What can hang from each mark:
k809: k278 k474 k622
k474: k522 k809
k626: k226 k458
k522: k626
k622: k226 k809
k278: k226 k522
k226: k421 k626

Every row comes from one small tree of marks. The marks that hang from a mark follow it in brackets, in the order of their numbers. Every link used is in the known rows. Which tree was each row made from?
Known rows:
k278(k522(k626(k226(k421) k458))): +3.27 -2.41 -4.43 -3.69 +3.68 -0.55 -0.35 -2.77 +4.06 +5.74 -5.53 -5.50
 -6.85 +1.54 -2.00 +1.73 +1.64 -2.08 +4.14 -3.29 +1.90 +1.37 +3.11
k522(k626): +0.62 +0.16 -2.97 -0.12 -0.77 -0.21 +0.55 -3.28 -0.31 +2.83 -1.00 -3.87
 -3.58 +0.37 -1.76 -2.07 +2.96 -0.45 +0.71 -2.87 -0.23 +1.77 +2.48
k226(k421 k626(k458)): +3.28 -2.90 -0.15 -5.56 +6.35 +1.43 +0.48 -0.31 +5.38 +0.40 -3.07 -1.69
 -4.99 -1.05 -0.66 +0.63 +0.61 -1.88 -5.14 -3.97 +1.67 +1.69 +3.07
k626(k226): +2.23 -0.88 -3.72 -2.32 +4.33 +1.67 +0.75 -2.01 +3.35 +0.83 -4.49 -3.78
 -1.40 +1.06 +0.62 +0.07 +2.21 -0.66 -0.10 -4.39 +0.14 -0.83 +1.41
k809(k278 k474 k622(k226(k421))): -2.81 -2.37 -0.11 -5.02 +4.81 -2.84 +1.26 -0.67 +7.05 -0.40 -2.02 +2.61
 +2.65 +1.86 +3.87 -3.39 +4.70 +1.67 -1.01 -0.09 +1.96 +0.72 +3.12
k809(k278): -2.04 -0.65 -1.87 -1.48 +2.41 +2.00 +0.28 -0.24 +4.64 +2.21 -2.23 +0.68
 +1.08 +0.56 -0.73 -1.85 +3.62 -0.12 -1.68 -2.28 -0.35 +1.01 +1.45
k626(k226(k421) k458): +4.71 -3.02 -4.58 -5.40 +7.24 +2.09 +1.06 -2.50 +5.36 +0.07 -4.37 -1.55
 -5.60 -0.71 -0.04 +0.59 +1.17 -0.81 -0.85 -3.85 +1.57 -0.89 +3.81
k278(k226(k421) k522): +3.09 -4.22 -0.39 -1.63 +1.94 -0.04 -3.03 +1.22 +5.16 +6.12 -8.19 -6.27
 -1.35 +3.61 -3.81 +4.96 -0.37 -0.79 +2.90 -4.87 +5.34 +3.30 -1.56
k622(k226(k421 k626) k809): +2.60 -1.48 +2.13 -5.17 +4.97 -1.15 -1.66 -0.88 +5.85 -1.28 -6.32 -2.15
 -8.17 +3.68 +3.67 -2.38 -2.55 -2.07 -1.77 -7.64 +3.15 +2.78 +2.35
k474(k522(k626) k809(k278)): -2.02 -1.92 -5.00 -4.35 +3.44 +3.19 +1.87 -2.43 +2.19 +3.14 -2.69 -4.69
 -4.02 +3.27 +3.55 -1.54 +6.11 +0.10 +0.79 +1.42 -0.85 +0.43 +4.68
k278(k226(k421) k522(k626(k458))): +3.22 -3.66 -2.89 -2.62 +1.46 -1.67 -1.49 -0.67 +4.31 +7.00 -6.13 -6.42
 -5.14 +2.61 -3.70 +3.84 +0.60 -1.80 +4.87 -4.40 +5.07 +3.25 +0.74
k522(k626(k458)): +1.36 -0.60 -4.97 -1.23 +0.64 +0.30 +1.41 -3.38 +0.37 +1.81 +0.28 -2.39
 -4.91 -0.80 -0.29 -2.21 +2.68 -0.77 +0.76 -2.19 +0.06 +0.40 +3.83
k622(k226): +1.33 -0.87 -1.77 -2.67 +0.98 +1.74 -0.99 -1.25 +1.91 +0.64 -3.18 -2.72
 -2.49 +3.03 +1.63 -3.07 -0.30 +0.50 +0.85 -2.46 +0.98 +1.33 +1.93
k474(k522): +0.72 -3.21 -4.16 -1.78 +2.54 +2.93 -0.55 -0.50 +2.89 +0.56 -2.96 -3.66
 -0.84 +2.54 +1.66 -0.16 +0.92 +0.33 -2.12 +0.60 +0.88 +1.10 +1.56
k622(k226 k809(k278(k522))): -1.07 -1.00 -0.93 -2.78 +2.73 -0.85 -2.18 -0.20 +6.63 +1.71 -6.54 -0.63
 -4.25 +5.44 +4.00 -2.81 -0.85 -1.71 +3.49 -5.32 +2.45 +1.37 +1.73
k809(k278 k474 k622): -4.27 -1.69 -1.38 -1.84 +3.83 -2.45 +2.04 -0.29 +5.72 -0.66 +0.12 +2.75
 +7.01 +0.16 +3.66 -1.81 +6.74 +1.55 -2.04 +0.14 +0.48 -1.56 +2.00
k809(k278(k522) k622(k226)): -4.20 -1.62 -0.49 -2.63 +3.00 -0.90 -0.16 +2.58 +6.61 +3.15 -4.42 -0.30
 +2.33 +3.46 +3.46 -2.97 +2.46 -1.02 +1.36 -1.05 +1.23 -0.07 +1.71
k278(k522): +1.53 -2.30 -1.78 -0.40 +1.09 +1.48 -2.42 -0.04 +2.78 +4.52 -5.13 -4.64
 -0.25 +2.55 -1.70 +2.01 +0.61 -0.47 +2.04 -2.07 +1.48 +1.10 +0.23
k226(k626(k458)): +1.31 -1.40 -2.05 -3.56 +4.52 +1.59 +1.34 +0.03 +4.08 +0.04 -1.14 -2.11
 -1.54 -0.44 +2.17 -0.26 +1.37 -2.27 -3.82 -3.62 +0.22 -0.67 +2.51
k226(k626): +0.64 -0.54 -0.07 -2.40 +3.30 +1.18 +0.56 +0.19 +3.41 +0.96 -2.50 -3.62
 -0.41 +0.59 +0.72 +0.05 +1.76 -1.85 -4.09 -4.41 +0.00 +0.85 +1.04
k809(k622): -1.24 -1.47 -0.42 +0.79 +1.77 +0.37 +0.22 +1.09 +1.84 -1.25 -1.16 -0.86
 +3.60 -0.12 +2.22 -2.02 +2.33 +0.56 -3.40 -1.88 +0.55 -2.07 +1.20
k474(k522 k809): +1.15 -3.52 -3.89 -3.32 +3.83 +5.35 +0.10 -1.30 +0.92 +0.26 -3.55 -5.80
 -1.88 +3.44 +4.27 +0.35 +3.02 +1.41 -0.95 +1.71 +0.17 -1.21 +3.28
k278(k226(k421 k626(k458)) k522): +3.10 -4.33 -0.50 -4.33 +4.72 -0.71 -1.40 +2.13 +7.24 +5.54 -7.38 -6.14
 -2.66 +2.79 -1.51 +5.52 -0.28 -3.09 +1.02 -5.69 +5.27 +2.60 -0.45

Which tree is each row?
-0.78 -3.35 -5.43 -3.41 +3.84 +2.23 +2.54 -1.44 +0.42 -0.19 -0.92 -4.91
 -2.82 +1.89 +6.94 -1.83 +4.88 +0.37 -0.43 +2.50 +0.12 -3.10 +5.50 | k474(k522(k626(k458)) k809(k622))
+1.94 -2.82 -7.67 -5.56 +5.47 +3.40 +2.71 -3.76 +1.39 +1.34 -3.08 -7.00
 -6.66 +2.79 +5.53 -0.30 +4.61 -0.47 +1.93 +0.63 -0.26 -1.94 +5.74 | k474(k522(k626(k226 k458)) k809)
+0.80 -2.51 -4.82 -3.39 +2.38 +3.46 +1.15 -3.07 -0.45 +1.92 -2.63 -7.14
 -4.90 +3.25 +3.57 -0.55 +4.43 +0.65 +0.78 +1.34 -0.29 -0.11 +4.34 | k474(k522(k626) k809)
+3.50 -1.37 -5.27 -4.24 +4.28 -0.30 +1.97 -4.37 +2.89 +2.23 -2.68 -3.36
 -8.13 -0.70 -1.12 -1.12 +2.81 -1.45 +1.15 -4.01 +0.82 +0.93 +4.57 | k522(k626(k226(k421) k458))
+1.49 -1.18 -3.84 -1.76 +1.78 -0.74 -0.56 -2.37 +2.81 +6.27 -5.64 -6.97
 -4.21 +2.55 -1.67 +1.39 +2.27 -1.94 +4.64 -3.54 +0.91 +1.52 +1.61 | k278(k522(k626(k226)))
-3.04 -1.13 -0.56 -3.64 +3.87 +2.75 +1.39 +0.45 +2.57 +0.22 -2.79 -1.25
 +1.01 +2.57 +5.71 -3.79 +4.91 +1.10 -0.39 -0.67 -0.32 -2.64 +3.65 | k474(k809(k278 k622(k226)))
+3.08 -3.16 -0.66 -4.11 +4.61 +0.06 +0.38 +1.15 +5.64 +1.84 -4.42 -3.80
 -2.29 +0.73 -0.58 +2.84 +0.46 -2.01 -2.51 -6.17 +4.09 +1.84 +0.36 | k278(k226(k421 k626(k458)))
-1.64 -0.97 +0.66 -2.66 +3.16 -0.65 +0.91 +1.72 +3.47 -1.10 -2.33 -2.14
 +1.18 +1.81 +5.30 -3.35 +1.09 -1.06 -2.93 -2.90 +0.82 -0.91 +1.82 | k809(k622(k226(k626)))
+2.09 -0.29 -6.50 -3.04 +3.16 -0.17 +2.50 -4.20 +1.84 +1.91 -1.45 -3.65
 -5.93 -0.31 +0.66 -1.69 +3.31 -1.71 +1.98 -3.78 -0.14 -0.52 +4.23 | k522(k626(k226 k458))
-4.03 -2.29 -3.84 -3.46 +3.96 +1.65 +2.75 -0.57 +2.52 +1.51 -1.98 -3.83
 -1.15 +2.82 +5.89 -2.66 +6.75 +0.11 -0.65 +2.10 -0.68 -1.53 +4.77 | k474(k522(k626) k809(k278 k622))
-1.40 -0.43 -0.13 -5.57 +5.11 -3.26 +0.51 -1.65 +7.89 -1.21 -3.78 +0.27
 -2.65 +4.29 +6.94 -2.84 +1.43 -1.73 +0.19 -5.86 +1.88 +1.35 +2.57 | k622(k226(k626) k809(k278 k474))
+0.83 -2.66 -5.23 -2.89 +1.74 -1.33 +1.03 -4.32 +2.22 +1.02 -0.70 -3.77
 -0.95 +2.32 +2.12 +0.27 +4.10 +1.37 +0.68 +1.41 +0.99 +1.79 +2.81 | k809(k474(k522(k626)))
-4.58 -0.70 -0.66 -2.39 +2.94 -0.22 +1.20 +1.89 +5.39 +0.09 -2.14 +1.62
 +2.55 +1.83 +4.16 -5.11 +3.10 -0.13 -1.46 -1.54 +0.41 -0.58 +2.27 | k809(k278 k622(k226))
-0.82 -1.66 -1.55 -3.98 +3.31 -2.87 -1.61 -1.98 +7.25 +1.00 -5.42 -0.12
 -2.64 +5.62 +5.40 -1.72 +0.73 -0.36 +4.52 -4.09 +2.95 +1.34 +2.09 | k622(k226 k809(k278(k522) k474))
-1.09 -1.15 -1.53 -1.38 +3.34 -1.90 -0.33 -2.39 +5.77 -1.27 -2.59 +1.88
 +0.11 +1.94 +3.50 -1.19 +3.06 +0.36 -0.14 -4.42 +1.56 -0.06 +1.61 | k622(k809(k278 k474))
+1.47 -2.52 -4.51 -0.95 +0.01 -1.75 -0.60 -0.35 +3.16 +6.64 -4.68 -6.78
 -2.58 +2.93 -1.15 +3.27 +1.43 -2.14 +5.84 -4.31 +3.83 +1.45 +0.35 | k278(k226 k522(k626(k458)))
+2.48 -1.65 +1.24 -5.97 +4.12 +0.89 -0.59 -0.59 +4.63 +1.15 -4.97 -3.37
 -5.72 +2.61 +0.61 -1.84 -0.78 -1.17 -2.04 -4.20 +1.83 +3.65 +2.43 | k622(k226(k421 k626))
-1.30 -1.01 -1.09 -0.03 +2.42 -0.93 -0.83 +0.41 +5.94 +0.21 -4.59 +0.10
 -0.43 +2.55 +2.45 -0.79 +1.30 -1.31 +0.17 -7.35 +2.80 +0.25 -0.13 | k622(k809(k278(k226)))
+0.81 -2.13 +0.01 -5.42 +4.69 -2.53 -1.19 -3.00 +7.37 -1.02 -5.27 +1.84
 -5.21 +3.94 +3.67 -2.96 +0.62 +0.56 +1.32 -4.70 +3.41 +2.65 +3.15 | k622(k226(k421) k809(k278 k474))
+2.65 -0.59 -3.14 -3.24 +3.05 -0.66 +1.11 -4.28 +2.24 +3.07 -3.95 -4.90
 -7.10 +0.42 -2.52 -0.92 +2.98 -1.15 +0.93 -4.74 +0.55 +2.26 +3.18 | k522(k626(k226(k421)))
-2.78 -1.81 -0.51 -3.73 +3.88 +2.24 +0.26 +1.12 +3.56 +2.46 -4.52 -2.81
 +0.93 +3.82 +5.20 -1.91 +4.40 +0.50 +1.93 -0.44 +0.35 -2.17 +3.24 | k474(k809(k278(k522) k622(k226)))
+2.57 -3.79 +1.06 -3.59 +3.76 -1.11 -2.11 +2.10 +6.67 +6.23 -8.50 -7.31
 -1.86 +3.62 -2.58 +5.61 -0.13 -2.77 +1.03 -6.39 +5.03 +3.70 -1.61 | k278(k226(k421 k626) k522)
-2.43 -2.03 -5.28 -4.05 +3.12 -1.60 +2.09 -3.39 +5.48 +2.41 -0.80 -0.96
 +0.16 +2.35 +2.11 -0.87 +6.40 +0.67 +0.69 +1.68 +0.39 +2.28 +3.28 | k809(k278 k474(k522(k626)))
+1.83 -2.79 -5.32 -4.12 +4.07 +0.55 +0.90 -3.12 +3.64 +2.46 -4.40 -5.74
 -6.61 +2.36 +0.47 -0.21 +2.11 -1.00 -0.17 -1.09 +1.04 +2.61 +3.30 | k474(k522(k626(k226(k421))))
-0.36 -1.98 +2.00 -3.88 +4.19 -0.74 +0.32 +1.45 +4.35 -0.83 -3.42 -1.87
 -0.97 +1.44 +3.27 -2.95 +0.54 -0.81 -3.83 -2.97 +1.74 +0.57 +2.24 | k809(k622(k226(k421 k626)))
-1.13 -2.17 -3.09 -4.74 +4.21 -2.00 -0.40 -2.21 +7.26 -1.56 -4.06 +0.54
 -2.91 +5.63 +7.65 -3.13 +0.95 +0.08 +1.96 -2.41 +2.52 +1.37 +3.04 | k622(k226 k809(k278 k474(k522)))
-3.60 -1.29 +1.74 -5.10 +5.56 -1.09 +1.40 +2.33 +7.67 +0.42 -3.49 +1.02
 +0.16 +1.48 +3.35 -3.97 +2.68 -1.47 -3.83 -2.96 +1.05 +1.11 +2.74 | k809(k278 k622(k226(k421 k626)))
-1.45 -1.25 -0.83 -2.22 +4.10 -3.50 +0.47 -0.74 +7.51 -0.37 -3.79 -0.14
 +0.99 +2.80 +4.35 +0.77 +3.09 -1.24 -0.23 -6.98 +3.06 +0.43 +0.16 | k622(k809(k278(k226(k626)) k474))
+2.49 -3.08 -1.33 -1.65 +0.45 -2.16 -2.05 -0.49 +3.77 +7.79 -7.23 -7.56
 -4.57 +3.45 -4.68 +4.02 +0.92 -1.57 +4.60 -5.10 +4.81 +4.40 -0.37 | k278(k226(k421) k522(k626))
+1.55 -1.04 -1.96 -5.31 +3.78 +1.28 +0.74 -0.40 +3.93 +0.10 -2.49 -2.48
 -3.88 +2.15 +3.86 -2.64 -0.37 -1.79 -0.94 -3.35 +0.84 +0.65 +3.15 | k622(k226(k626(k458)))
+1.00 -2.28 -3.62 -1.25 +2.46 -2.60 -0.35 -3.86 +3.34 -1.45 -2.33 -2.19
 -3.20 +3.05 +4.64 -0.49 +1.93 +0.25 +0.68 -2.80 +2.22 +0.41 +2.40 | k622(k809(k474(k522(k626))))
-1.12 -3.72 -3.15 -3.88 +3.55 -1.99 +1.03 -0.83 +4.06 -2.30 -1.42 -1.76
 +2.87 +3.66 +7.75 -1.95 +2.67 +1.98 -0.57 +2.34 +2.01 -0.87 +2.79 | k809(k474(k522) k622(k226))
-2.96 -3.11 -0.20 -2.86 +4.53 -3.76 +1.64 +0.73 +7.58 +0.75 -2.53 +1.39
 +5.88 +1.03 +2.06 +0.48 +5.96 +1.26 -1.44 -2.15 +3.52 +0.16 +0.60 | k809(k278(k226(k421)) k474 k622)
+1.47 -2.69 -3.01 -3.77 +3.23 -1.71 -1.18 -2.98 +4.64 -2.61 -3.98 -1.76
 -3.99 +5.58 +7.45 -2.27 -0.83 +0.60 +2.04 -2.59 +3.11 +0.84 +2.64 | k622(k226 k809(k474(k522)))
-1.45 -2.55 -6.55 -5.29 +4.38 +3.54 +2.64 -2.45 +2.66 +2.29 -1.62 -3.60
 -4.94 +2.41 +4.43 -1.64 +5.86 -0.28 +0.99 +2.05 -0.70 -0.67 +5.90 | k474(k522(k626(k458)) k809(k278))
-3.48 -3.36 -3.05 -3.56 +5.27 +3.61 +1.68 +1.14 +3.93 +0.00 -2.91 -2.36
 +1.86 +2.96 +6.65 -1.57 +5.57 +0.91 -2.24 +2.44 -0.31 -2.66 +3.57 | k474(k522 k809(k278 k622))
+0.87 -2.17 -1.53 -5.61 +4.98 -2.65 -0.15 -1.93 +6.29 -2.50 -4.29 -3.00
 -4.29 +5.51 +8.69 -1.55 -0.47 -1.26 -0.07 -3.99 +2.83 +1.30 +2.50 | k622(k226(k626) k809(k474(k522)))
-0.67 -1.46 +0.71 -2.23 +4.48 -1.62 -0.62 +0.84 +7.62 +0.55 -5.76 -0.41
 -2.50 +2.29 +1.65 +0.11 +0.98 -2.42 -1.87 -8.37 +3.29 +1.67 +0.08 | k622(k809(k278(k226(k421 k626))))
+2.53 -1.84 -2.87 -2.78 +2.65 -0.88 -1.01 -2.69 +3.57 +6.32 -6.58 -6.70
 -5.99 +2.39 -3.15 +1.94 +1.78 -1.83 +3.97 -3.87 +1.63 +2.60 +1.86 | k278(k522(k626(k226(k421))))
-4.62 -1.49 -0.74 -0.09 +2.56 -1.16 +1.48 +3.29 +5.94 +1.32 -2.60 +0.37
 +5.93 +1.02 +2.40 -1.31 +4.35 -0.49 -1.81 -3.47 +2.07 -1.11 -0.34 | k809(k278(k226) k622)
-4.11 -2.58 -1.36 -2.10 +3.85 -2.99 +0.64 +0.52 +6.98 +2.38 -2.31 +0.74
 +6.84 +1.76 +2.88 +0.27 +6.04 +0.75 +0.70 +0.46 +1.43 -0.95 +1.38 | k809(k278(k522) k474 k622)
